What can hang from each mark
j_497: j_609
j_613: j_497 j_529 j_826 j_909
j_529: j_826
j_826: j_909
j_317: j_613 j_826 j_909
j_609: j_497 j_773
j_773: j_529 j_609
j_909: j_529

Every row comes from one small tree of marks. The marks that hang from a mark follow it in brackets, in the order of their numbers. Every link used is in the known rows. Which tree was each row made from?
Known rows
j_497{j_609{j_773{j_529{j_826}}}}: [-11.2 -37.2   8.7   9.5  16.4   9.6  24.9  19.5  11.0  18.5  -4.6  -3.3
 -17.8  -3.0  15.6  23.7  -2.4  35.8  -0.7   5.6 -13.1  -8.1  14.2]
j_773{j_529{j_826}}: [-25.8 -23.1 -11.2  -1.5  26.5  13.3  24.2  31.0  23.5   3.8   8.9  -0.6
  -7.1   0.1  14.4  22.8  -4.0  36.4  -5.3   9.2  -3.8  16.4  25.8]
j_317{j_613 j_909{j_529}}: [ 30.1 -48.4   3.1 -21.6  35.9 -14.1  21.6  18.4  33.3  11.4  16.4  13.7
 -27.5 -26.8 -25.9  26.5  12.0  11.2  12.6   1.7  10.6  34.1  31.8]
j_909{j_529}: [  3.5 -29.8 -22.5   3.2  17.8   7.2  15.5  33.8  21.7   7.1  17.5  13.8
  -7.0 -22.0  -9.6  30.6  12.8  38.4  -6.2  -1.6   7.1  21.9  16.2]
j_609{j_773}: [ 13.6 -31.5  -3.5   3.9  24.4   2.7  31.7  42.4  24.7  25.9   8.5 -13.2
 -13.9   4.8   0.0  32.8   0.6  29.5  14.0 -19.6  -7.6   3.7  17.1]
j_613{j_497{j_609{j_773}} j_529 j_826{j_909}}: [  9.8 -40.2  35.8  -9.8  38.5 -13.6 -15.5   0.6   3.3  -2.3  30.6  16.0
   1.6 -13.7  20.8   0.9  16.9   5.4 -21.1 -47.9  -8.2  -3.3  35.6]
j_613{j_497 j_826{j_909}}: [ 12.7 -34.0  16.2 -17.4  44.7  -9.5   8.6  13.5  26.3  -6.9  27.8   7.6
  -6.8  -1.5   8.4   3.9  22.8   2.5 -14.6 -25.1  -2.0  17.5  34.8]
j_609{j_497 j_773{j_529{j_826}}}: [ -3.5 -22.5  -7.9   4.6  34.1  14.1  39.6  23.8  34.7  23.7 -12.6  -1.0
  -7.2  19.3  33.0  14.6  -9.0  38.5  10.2 -28.2 -24.4 -10.9  40.0]
j_609{j_773{j_529}}: [ -5.1 -27.7  -5.2  -3.2  14.5   2.4  32.1  45.4  25.5  15.3   8.7 -10.7
  -8.8   0.2  15.4  25.7  -0.1  41.0  11.8 -12.4  -8.8   5.7  18.4]
j_773{j_529{j_826{j_909}} j_609{j_497}}: [-44.6 -28.9   1.9  25.8  31.0  14.5  28.3  18.2  29.5   8.6 -10.5  -5.5
  -4.1  21.6  19.4   9.3   4.7  34.4  -6.5   7.0  -4.3  19.8  21.8]
j_826{j_909}: [  9.6 -29.7   5.8  10.3  26.2  13.4  16.3  31.1  32.4   9.3  27.7 -17.2
 -18.1  -8.7 -18.4  23.3  20.2  23.6  -4.7 -11.8  -1.6  34.9  14.8]
j_613{j_826 j_909{j_529}}: [ 19.7 -28.8  -4.7 -26.2  39.7   3.8   5.1  42.9  22.2  -1.0  36.0  18.9
  14.1 -12.0 -10.6  -5.2   5.6  12.4 -34.8 -23.2  20.5  -4.2  31.8]
j_773{j_529{j_826} j_609}: [-53.6 -31.9  -5.4  17.1  23.7   5.1  26.7  33.1  15.7   6.8  -5.5  -4.2
  -2.7  15.7  14.2  23.0  -3.1  35.1  -4.0  27.3   7.7  19.9  10.4]
j_609{j_497 j_773{j_529{j_826{j_909}}}}: [  0.2 -18.8  -0.6   6.6  34.9  19.3  37.2  21.3  40.6  24.5  -5.4  -3.8
  -9.1  16.7  26.2   7.5  -6.8  38.3   8.6 -34.4 -24.6  -7.1  41.7]
j_826{j_909{j_529}}: [ 10.7 -24.2  -5.6   7.4  21.1  16.4  11.8  29.7  32.9   8.8  30.3   3.8
 -12.4 -22.8 -21.9  18.2  17.9  35.3  -8.7 -13.5   5.1  30.6  18.0]
j_613{j_497{j_609{j_773}} j_909{j_529{j_826}}}: [ 15.0 -39.7   9.2  -1.4  29.3  21.8  17.0   0.7  14.1  16.5  -2.9  36.8
   1.6  -7.3   4.0   9.7  -7.5  17.8  -8.8 -35.5   5.0 -19.3  38.5]
j_773{j_529 j_609{j_497}}: [-45.0 -42.2  -6.3  23.5  15.5  -1.4  28.3  30.5  20.4  -1.5 -14.2 -11.5
  -2.5  14.1  27.4  23.5  21.0  36.4  -2.6  14.7  -3.2  28.4   8.1]
j_317{j_826 j_909}: [ 14.7 -54.3   3.6 -27.4  30.0 -10.6  13.8  33.0  30.9  19.7  13.2   5.7
 -16.8  -6.0 -15.0  26.7 -10.1  -9.0   8.7  -0.9  -3.6  13.8  29.2]
j_613{j_826{j_909}}: [ 12.8 -27.1  10.2 -12.8  42.5  -4.1   8.9  35.0  28.1   1.1  37.7  -9.5
  -9.0  -3.5  -7.4   3.6  18.0  10.9 -21.7 -11.1   1.6  15.8  23.4]
j_773{j_609}: [-25.5 -45.7  -2.3  25.6  21.5  -4.3  23.7  38.3  13.6  10.4  -0.3 -15.9
  -9.6  11.2  -5.6  37.7  17.1  22.7   0.3  18.6  10.5  30.8  -3.3]
j_497{j_609}: [ -2.4 -50.2   6.8  17.7  14.9   4.5  14.6  17.8   6.1   6.4   3.1 -10.3
 -22.4 -13.2  -1.3  36.7  22.2  23.0 -10.4  15.9  -6.6  17.6   1.6]
j_909{j_529{j_826}}: [ -0.9 -21.1 -23.1   3.3  32.3  16.8  18.1  24.9  23.4  15.9  12.3  23.0
  -6.6 -11.7  -9.4  25.1  -5.8  36.3  -7.8  -1.6   6.5   8.2  28.2]
j_317{j_613}: [ 17.0 -46.7   5.2  -4.3  41.6  -9.6  24.9  22.3  22.4  10.6   6.3 -17.0
 -27.7  -9.7  -9.2  28.0  20.6  22.8   5.4   2.4  -0.1  32.6  22.9]

Write each row's tree
[ 22.1 -63.1  23.0 -32.4  53.6 -13.5  -6.8   7.0  11.7  10.5   7.3  13.0
   0.0 -13.9   3.7   2.6  -1.1  -2.5  -6.5 -44.9   2.3   7.6  54.3] -> j_317{j_613{j_497 j_529 j_909} j_826}
[  0.1 -29.6  -7.2   4.9  22.5   6.4  37.7  30.6  32.9  16.4  -8.5  -8.6
  -7.6  10.7  32.8  18.7   5.8  40.0  11.2 -28.2 -23.9  -0.3  30.4] -> j_609{j_497 j_773{j_529}}
[ -7.4 -33.5  15.9  11.1  17.4  14.9  22.7  17.1  16.5  19.5   2.3  -5.7
 -19.9  -5.2   8.9  16.9  -0.1  35.5  -2.5  -0.8 -13.5  -4.1  15.6] -> j_497{j_609{j_773{j_529{j_826{j_909}}}}}
[ 29.4 -69.7  22.2 -41.9  49.0 -28.3  17.5   2.1  31.2  16.8  -2.8  14.8
 -28.6  -9.7  -6.3  17.9  -1.0 -17.4  21.0 -10.0  -5.1  20.2  49.5] -> j_317{j_613{j_497} j_826 j_909}
[  6.8 -42.3  24.5   2.6  38.6  17.5  -3.8  -1.5   0.4  12.9   8.6  24.6
  10.9  -2.7  13.6  13.9 -10.4   5.8 -14.2 -56.1   0.2 -15.8  43.6] -> j_613{j_497{j_609{j_773}} j_529{j_826} j_909}
[-49.0 -33.6  -7.1  23.5  30.2   8.2  31.0  21.7  22.1   7.5 -19.3  -2.3
  -1.7  24.2  28.0  17.9   2.2  34.2  -4.2  14.6  -4.1  15.0  20.1] -> j_773{j_529{j_826} j_609{j_497}}
[ 15.4 -39.5  -5.6  -7.9  25.2  14.0  13.4  18.6  22.6  -1.2  13.1  28.4
   7.9 -14.7  -2.7  17.6  12.2  16.8  -9.9 -34.9  13.6  14.2  34.1] -> j_613{j_497 j_909{j_529}}
[ 13.9 -60.4  35.3 -24.3  39.0 -13.5  14.5  -6.3  23.0  18.8  -8.8   3.8
 -28.2 -13.6  11.5  -4.4   4.8  15.3   8.1 -16.6 -16.2   3.2  42.0] -> j_317{j_613{j_497{j_609{j_773{j_529}}}} j_826{j_909}}
[  6.3 -32.9  20.7 -16.2  45.8 -13.4 -17.0  11.4  12.8 -13.2  42.6  14.4
   8.0 -12.4  14.2   3.9  21.4   2.3 -23.6 -47.4  -0.4  19.2  40.7] -> j_613{j_497 j_529 j_826{j_909}}
[ -8.3 -42.8   9.2   9.5   7.1   3.5  23.5  25.2   9.6  12.7  -1.1  -9.1
 -18.1  -9.6  15.3  27.2   9.6  36.7   0.2   5.5 -12.6   0.4   6.6] -> j_497{j_609{j_773{j_529}}}
[ 22.9 -49.4  27.3 -18.8  48.6 -18.3   8.1  -8.5  18.0  -1.6  11.9  14.0
 -23.5 -21.6   1.9  -2.5  28.9  12.5 -13.4  -9.0   0.5  15.7  36.3] -> j_317{j_613{j_497{j_609} j_826{j_909{j_529}}}}
[ -8.4 -33.7   1.4   3.6  42.1   4.6  -2.4   3.3   7.3   2.3  14.0  20.1
   3.1  -3.3  17.0  31.9   0.5  13.1  -4.6 -35.7  -3.9  16.9  41.7] -> j_613{j_497 j_529{j_826}}
[ -5.3 -39.0  18.4   6.2  23.0   9.6  21.7  -2.2  17.3  10.4  -4.5  10.5
 -17.0  -2.3  20.6  19.2   6.1  24.4   4.0 -15.6 -14.6   2.8  28.2] -> j_613{j_497{j_609{j_773{j_529{j_826{j_909}}}}}}
[ 27.7 -55.1  38.0 -25.4  54.7 -19.7  -3.7   1.7   3.0   1.5  16.2  11.3
  -1.6 -12.8  12.0  -4.0  13.7  -0.3 -17.9 -44.6   4.2  -5.3  46.0] -> j_317{j_613{j_497{j_609{j_773}} j_529 j_826 j_909}}
[ 17.2 -52.0  38.2 -15.7  52.7 -22.8  -9.8  -9.1   6.3  -6.2  22.4   6.1
 -15.4 -21.9   8.7   1.3  29.4   5.0 -18.0 -26.2  -2.4  20.3  38.9] -> j_317{j_613{j_497{j_609} j_529 j_826{j_909}}}
[ 33.2 -50.6  13.7 -43.4  51.3 -31.3  14.6   3.6  30.3  -1.0  18.4  33.0
 -18.9 -21.5  -6.8   8.7  14.7  -5.7   4.1 -10.7  10.1  21.7  48.6] -> j_317{j_613{j_497 j_826} j_909{j_529}}
[ -0.4 -50.0  17.5  10.2  20.2  -5.5  -3.0   2.0  -4.1   4.2   6.9  12.5
  -3.7 -14.8  23.2  34.1  14.7  18.3  -0.7 -36.2 -11.2   7.5  24.4] -> j_613{j_497{j_609{j_773}} j_529}
[  3.5 -28.4   3.4   0.8  43.5  23.1  -5.1  30.7  11.6  10.1  30.8   6.5
  15.4  -3.3  -8.9  17.2 -10.8  11.2 -23.9 -42.0  11.4   5.5  37.6] -> j_613{j_529{j_826} j_909}
[ 24.3 -38.0   2.0 -12.4  49.9   9.5  20.5  19.4  25.9  15.8  10.7   8.4
 -11.5 -12.6 -19.6   8.6   1.4  22.3  -8.4 -15.0  14.4  12.4  39.2] -> j_317{j_613{j_909{j_529{j_826}}}}
[  2.9 -44.2  19.4  -3.1  25.8  17.3  21.0   5.8  13.7   9.1  -5.3  15.8
  -0.9   2.0  17.6  11.4  -2.7  14.3  -6.2 -29.3  -2.8 -11.5  34.2] -> j_613{j_497{j_609{j_773{j_529{j_826}}}} j_909}
[  0.4 -38.7   9.4 -18.9  44.4 -21.1 -13.0  15.2   3.4 -14.5  31.6  18.6
  10.9  -8.9  24.8  15.1  17.8   2.5 -20.9 -37.6   0.0  13.2  38.7] -> j_613{j_497 j_529 j_826}
[ 17.7 -62.8  12.9 -27.7  49.5 -21.2  16.5   4.2  20.8  15.4 -10.0   5.2
 -23.1  -6.3   6.6  14.2   5.0   5.6  10.0 -10.6  -8.6  13.7  43.5] -> j_317{j_613{j_497} j_826}
[  7.9 -43.2   5.6   0.2  29.2  22.6  10.0  -3.2  11.8   5.4   0.2  37.5
   1.7 -13.1   0.5  12.6   2.4  14.4 -18.3 -22.3   8.8  -4.1  35.5] -> j_613{j_497{j_609} j_909{j_529{j_826}}}
[ 36.0 -56.3  25.7 -38.3  45.1 -31.7  15.7  -5.3  22.6   7.7   8.6  34.3
 -24.0 -22.5  -1.4   5.9  11.1  -3.1   5.8 -11.2   3.5   3.6  44.2] -> j_317{j_613{j_497{j_609{j_773}} j_826} j_909{j_529}}
[ 27.0 -58.4  14.3 -29.9  50.8  -6.5  14.5  25.9  24.2  21.7   3.5  -5.6
 -13.8  -6.5 -13.9   2.2  -3.8   4.3  -5.2 -16.1   3.6   5.0  40.4] -> j_317{j_613{j_909} j_826}
[ 11.3 -50.1   6.5   0.7  17.6  14.7   7.9   3.9  10.4  -1.8   4.5  30.2
   1.1 -21.4   0.3  16.9  17.4  16.1 -17.1 -22.4   9.4   6.6  25.8] -> j_613{j_497{j_609} j_909{j_529}}
[ 17.2 -36.5  22.4 -13.3  33.0  -7.9   6.6   1.2  17.4   3.4  17.3  25.8
  -8.3 -13.6  12.1  -3.4  16.5  14.8 -15.3 -27.0  -4.5  -8.6  32.0] -> j_613{j_497{j_609{j_773}} j_826{j_909{j_529}}}
[ 20.3 -49.2  15.7 -26.0  56.6 -26.8  18.2   7.4  19.3  -1.8   8.9   2.2
 -19.3  -4.3  10.0  10.1  23.4   5.7  -3.2 -10.0   0.0  19.8  39.4] -> j_317{j_613{j_497 j_826}}
[ -8.6 -20.5  -6.1  -3.4  26.2  10.3  34.4  38.3  26.7  22.4   4.7  -3.5
  -8.2   8.2  15.8  21.0 -15.2  39.1  10.4 -12.6  -9.7  -5.3  28.2] -> j_609{j_773{j_529{j_826}}}
[  8.6 -51.0  29.4 -17.7  40.9  -7.7 -21.7   6.3  -5.7 -15.5  29.5  23.1
  18.6 -14.2  18.3   0.0  17.0  -8.5 -40.0 -45.4   7.8  -4.5  37.6] -> j_613{j_497{j_609} j_529 j_826 j_909}
[ -3.8 -29.1  10.7   5.9  43.3  10.7  -5.2   0.4  14.7   3.3  22.8  17.2
   0.6  -5.9   8.5  23.4   3.3  13.2  -6.8 -43.4  -4.1  21.9  43.4] -> j_613{j_497 j_529{j_826{j_909}}}
